Every row comes from one small tree of marks. Brackets hold a mark, then the marks that hang from it, in alphabetical order. Every link used is in the known rows. Which tree was each row made from?
Known rows
(Q (K (C J) V)): [-15.8 -27.1  15.9   8.4   2.0   0.3  -3.9 -40.5  23.9  -3.1  25.0  19.0
  -7.5  -3.2  13.8  30.9  -8.0  51.2   0.2   0.8  36.1 -51.3]
(Q (K Y)): [ -0.2 -14.3  26.2 -12.9  14.8   0.4  -0.5  15.0  10.2  -3.4 -26.5  12.7
  -0.3  16.6  41.9  14.0  -6.2 -23.4  -9.2  20.1 -11.3   3.1]
(Q K): [  1.1  -8.6   7.5  -3.5  14.7   8.6 -15.8  21.5   1.6   3.2 -19.2   1.9
   9.3  24.1  39.9  16.1  -9.1 -20.1  16.5  -1.1 -18.6 -12.7]
(V (K B (C J) Y)): [ 13.0   8.5  11.3  12.9 -29.2  -6.8  -3.9   9.9   8.4 -11.6  20.7  39.8
  11.3 -13.1 -21.2   2.6  -8.6   7.5 -45.0  18.0   7.4   4.9]
(K B V): [ -3.3  19.0 -11.4 -13.7   7.5  25.8 -18.6  15.5  13.0  24.2 -13.9 -26.5
  24.7  14.8  10.2  14.3   4.2  -0.8  21.2   3.2  -2.5  -3.0]
(H (K B V)): [ 15.9  23.2 -15.2 -21.1 -13.1  15.2   3.0  14.2  -5.8   9.8 -18.2 -26.7
  24.8  -2.1  12.8   5.8 -12.9  -1.5   8.2  20.4  -0.9  -1.2]
(K B (C J) V Y): [ -8.4   2.6  10.5 -12.4  -1.6  14.3  11.3 -21.9  29.5   8.5  20.6  14.8
   4.5 -14.8 -18.2  17.1   7.6  41.2 -31.6  21.5  29.5 -10.1]
(H (K V Y)): [  7.7   2.3   2.7  -7.0  -6.5  -0.9   3.9  -6.6  -2.7  -2.1 -26.6 -13.4
   3.7   4.8  28.7  15.7 -15.3  -9.1 -14.1  27.4  25.8 -14.6]
(H (K V)): [  7.7   9.4 -16.6   2.8  -7.6   4.9 -10.9  -0.2 -13.3   3.7 -20.9 -24.1
  15.3  14.0  26.5  16.6 -17.2  -6.6  11.3   3.4  16.5 -31.8]
(H K): [ 19.6  15.5 -22.5   1.1  -5.4   7.5 -10.7  30.1 -26.3   6.0 -25.4  -8.4
  18.9  22.6  25.5   8.6 -17.0 -30.8   1.1  -3.3 -16.0 -13.7]
(A (L Y)): [ 18.7  17.5   0.9  21.0  17.9  -1.8 -33.4  20.7  -1.6  11.9 -11.0 -19.5
   3.2  36.8  47.1  -9.5  13.1 -36.7  12.8 -17.0 -15.9   2.5]
(W (K B C V Y)): [-13.7   2.4  -0.1 -36.5 -17.0  24.7   1.1 -15.0  13.5 -15.6 -20.7   9.5
  30.4 -25.6  -8.9   0.8  -6.0   8.4   3.3  29.2  18.9   0.0]
(A J (K C)): [-15.2 -23.8 -22.8  18.0  24.4  -2.3  -9.8  -6.6 -24.7   5.6   1.5  11.7
 -18.6   4.8 -27.6  -8.8   9.1 -16.8  28.1 -33.8 -11.5  -9.1]
(V (K B C Y)): [ 15.5  17.0   4.2   7.5 -15.2   2.9 -14.0  14.1   2.8 -11.4 -19.1  34.3
  29.7 -11.7 -19.4  -8.7 -12.5 -30.5 -27.8  22.1  -2.4  19.4]
(Q (K B V Y)): [ -3.8  -7.0  35.0 -36.7   7.2   9.7  13.8   0.8  31.5   1.3 -18.2  -5.9
   5.3  -9.4  29.0  12.4  -1.0   5.2  -3.7  42.2   2.7  14.0]
(H (K Y)): [ 18.1   7.9  -2.1  -7.1  -5.7   0.3   3.5  22.9 -18.2  -0.6 -30.3   2.1
  10.5  12.6  29.1   5.9 -13.8 -36.2 -25.5  18.6  -8.8   2.3]
(A (K (C J)) L): [ -6.7  -7.8  -2.6  24.3 -10.6 -24.1  13.3 -14.4 -11.9 -15.4  35.0   1.9
 -22.5   0.2 -14.7  -8.3  -4.6  27.8   6.9 -40.7  -5.3  -9.9]
(H (K B (C J) Y)): [ 23.3  10.9   1.9 -18.3 -25.9   7.5  30.4   6.1  -5.1  -5.3  14.5  30.5
  10.4 -26.2 -15.7   3.1  -9.8  15.9 -54.0  32.1  -5.0   7.9]
(A J): [ -6.5  -2.6 -22.0  13.0  28.3  12.1 -28.8  16.7  -9.3  25.4 -17.9 -15.9
   8.6  40.6  11.2  14.3  14.4 -41.9  28.2 -37.0 -16.2  -8.1]
(W (K B V Y)): [ -9.8   4.1   3.6 -42.2 -17.6  21.8   1.3   9.2  12.2  -7.1 -23.3 -15.3
  23.9  -7.1  17.0   3.4  -0.4  -1.3  11.5  27.1   6.1   9.8]

Write each row's tree
[ -5.3  13.3   8.1 -23.9   8.0  17.9   0.1   7.9  23.3  16.6 -21.0 -15.9
  16.9   3.9  10.5  12.3   7.6  -5.5  -4.7  26.3   8.2  12.6]	(K B V Y)
[-15.7 -14.3   9.0  13.4   2.7   4.2  -3.6 -38.0  22.9   3.1  15.5  20.6
  -4.5   2.2  -6.2  29.3   3.8  37.4 -26.5   6.2  47.9 -37.7]	(K (C J) V Y)
[ 10.7   9.3 -11.5  -8.5 -25.9  14.5  15.3 -16.8   0.9   3.4  26.4   3.7
  12.4 -22.1 -16.7  13.2 -11.3  45.5 -19.3  14.8  21.2 -24.0]	(H (K B (C J) V))
[ -0.3   1.6  13.6 -12.8   7.7 -21.1  30.5  13.8  -8.0  -5.3  -3.7 -32.9
 -23.3  -2.9 -10.5 -31.3  16.0 -28.9  13.0 -16.2 -43.2  59.8]	(A J (K B Y) L)
[ -3.3 -13.0   7.2 -14.0  -7.9  -4.8  29.0  10.2   0.6  -5.0  36.1  31.8
 -24.8 -22.7 -29.4  -7.1   7.4  30.9 -33.0  16.5 -12.5  15.0]	(A (K B (C J) Y))
[ -6.1   9.3   3.9 -16.4   9.1  24.8   0.5 -16.8  23.8   5.7 -17.3  11.7
  26.2 -15.7 -16.9   9.0   3.2   4.1 -14.7  28.4  19.9   5.6]	(K B C V Y)
[-14.2  -5.5   1.9   7.3  15.5  14.2 -12.5 -33.2  16.3   0.4 -23.0  14.5
  15.7   2.8  -3.4  17.9  -0.3   1.0  -8.5  10.5  38.4 -22.2]	(K C V Y)
[-15.3  -8.4  -9.2  20.2   2.4   8.3 -19.0 -30.7  14.2  10.8  22.9  11.4
   4.3  10.8  -5.0  31.3   0.4  41.7  -1.4 -16.0  41.6 -52.4]	(K (C J) V)
[-18.4 -21.5  16.2  10.6  12.3 -32.9  16.2 -29.1   1.0 -10.4  -5.5 -43.1
 -37.8   7.6   7.1 -11.1  11.8  -7.8  27.0 -25.2   8.8  15.7]	(A J (K V Y) L)
[ 18.6  20.2   6.8   1.2 -16.6  -2.9 -17.1  39.4   1.3  -2.9 -22.5   6.2
  22.1   7.7   9.2  -5.4 -10.5 -39.5 -20.6  21.7 -14.8  27.0]	(V (K B Y))
[-11.0 -16.3   7.1  17.6  13.3 -24.3  18.4 -26.4 -14.5 -17.3  -5.3  -2.8
 -24.9  -8.1 -22.1 -23.6   8.2 -23.8  10.8 -31.0 -12.6  24.0]	(A J (K C Y) L)
[  2.6  11.4  12.1 -13.4  -4.5 -10.7  32.2  -0.7  -4.4 -19.4  -4.7   1.9
  -3.1 -26.0 -23.6 -31.0  -4.5 -10.6  -7.5   3.6 -27.3  48.3]	(A (K B C Y) L)
[ -5.6 -20.6   5.0  25.0  23.4 -29.9 -15.7 -17.9  -3.1   7.0  14.4 -40.7
 -48.1  15.1  26.8 -19.6  26.7  -5.2  41.8 -26.7   7.2  -1.9]	(A J (K V) (L Y))
[ -6.9 -12.9  10.3   9.0  12.6 -31.2  16.9  -0.4 -13.8  -8.5  -7.6 -29.3
 -32.8  12.5   5.0 -20.4  13.0 -31.2  18.2 -32.6 -24.4  32.3]	(A J (K Y) L)
[ -7.1  16.0 -15.0  -7.6   9.1  30.6 -13.7 -10.9  13.3  15.1 -12.2   0.3
  33.5  -5.9 -18.1  10.4  -0.1   8.4  12.8   3.9  13.7 -11.1]	(K B C V)
[ 15.0  23.1 -14.1  15.7 -14.8   8.4 -29.1  20.4  -5.7  -5.1 -13.2  23.2
  39.2  -3.0 -20.4  -6.9 -16.8 -26.1   0.1   0.2  -8.0   2.6]	(V (K B C))
[ 13.5  13.6  -9.0  19.2 -29.0  -0.4 -19.5  15.5   0.8  -1.6  25.5  27.5
  20.6  -2.3 -23.2   3.9 -12.1  11.3 -19.7  -5.5  -0.3 -11.4]	(V (K B (C J)))
[ -2.9  -5.2 -10.7  -7.1  -6.8   2.8  14.4  18.1  -8.4   5.3  39.8  19.2
 -14.4 -13.8 -29.2  -5.2   4.5  34.3  -6.7  -6.8 -19.4   1.4]	(A (K B (C J)))
[  2.1 -18.0  -3.2  30.8  25.2 -22.0 -12.1 -15.5 -18.5  -1.4  15.6   0.0
 -36.1   1.0  -2.1 -31.5  23.5 -19.6  24.0 -32.1 -12.8   5.4]	(A J (K C) (L Y))
[  3.7   7.2  -1.0   0.3 -17.2 -12.6  28.6   2.3  -7.3 -12.1  39.5  -5.3
 -14.1 -16.4 -27.6 -19.0  -0.9  32.4   1.3 -25.1 -25.6  18.2]	(A (K B (C J)) L)
[-21.0 -18.3 -14.2  12.4  13.6  -0.3 -11.1 -22.5  -7.0  -1.8   0.8   6.7
 -11.2  -3.4 -13.5   4.3  -6.4  18.4  25.2  -9.8  25.3 -29.8]	(A (K C V))
[ -5.5  -2.4   9.4  10.2   2.0 -21.9  18.4 -14.8 -10.6 -24.4  -9.2   5.4
 -12.1  -8.5  -9.1 -19.0  -7.6 -11.8  -1.0 -14.1  -8.9  19.8]	(A (K C Y) L)
[ -5.6  -7.4 -17.2 -11.5  16.3   3.3   2.7  35.4 -17.7  19.1   2.3 -19.4
 -16.7   8.6 -12.3 -13.6  19.3 -23.4  28.9 -19.7 -44.0  27.8]	(A J (K B))
[ 12.8  -1.8   4.7  18.8  13.2 -24.7 -14.8  23.5 -15.0   0.1   7.5 -17.0
 -30.8  20.9  38.8 -25.5  12.0 -21.1  19.4 -18.1 -22.7  12.0]	(A K (L Y))
[-14.1 -12.4  -5.1  -6.1  -8.8   0.8  13.4 -12.9   7.9   3.8  44.9   6.4
 -20.4 -21.1 -31.3   3.0   4.9  59.5   2.0  -0.2  15.3 -16.0]	(A (K B (C J) V))
[ 23.4  16.8 -17.6 -10.6 -24.1  14.4  15.3  13.6 -13.1   2.0  22.3  18.3
  17.6 -14.6 -18.6   5.2 -11.3  18.6 -28.7   8.7 -11.8  -8.4]	(H (K B (C J)))
[  1.1  -8.7  10.3  18.4  12.2 -26.6 -15.1  -4.6   0.9  -0.1  11.0 -31.8
 -37.7  13.9  39.8 -17.2  12.0   5.2  28.5 -10.1   9.5  -7.1]	(A (K V) (L Y))
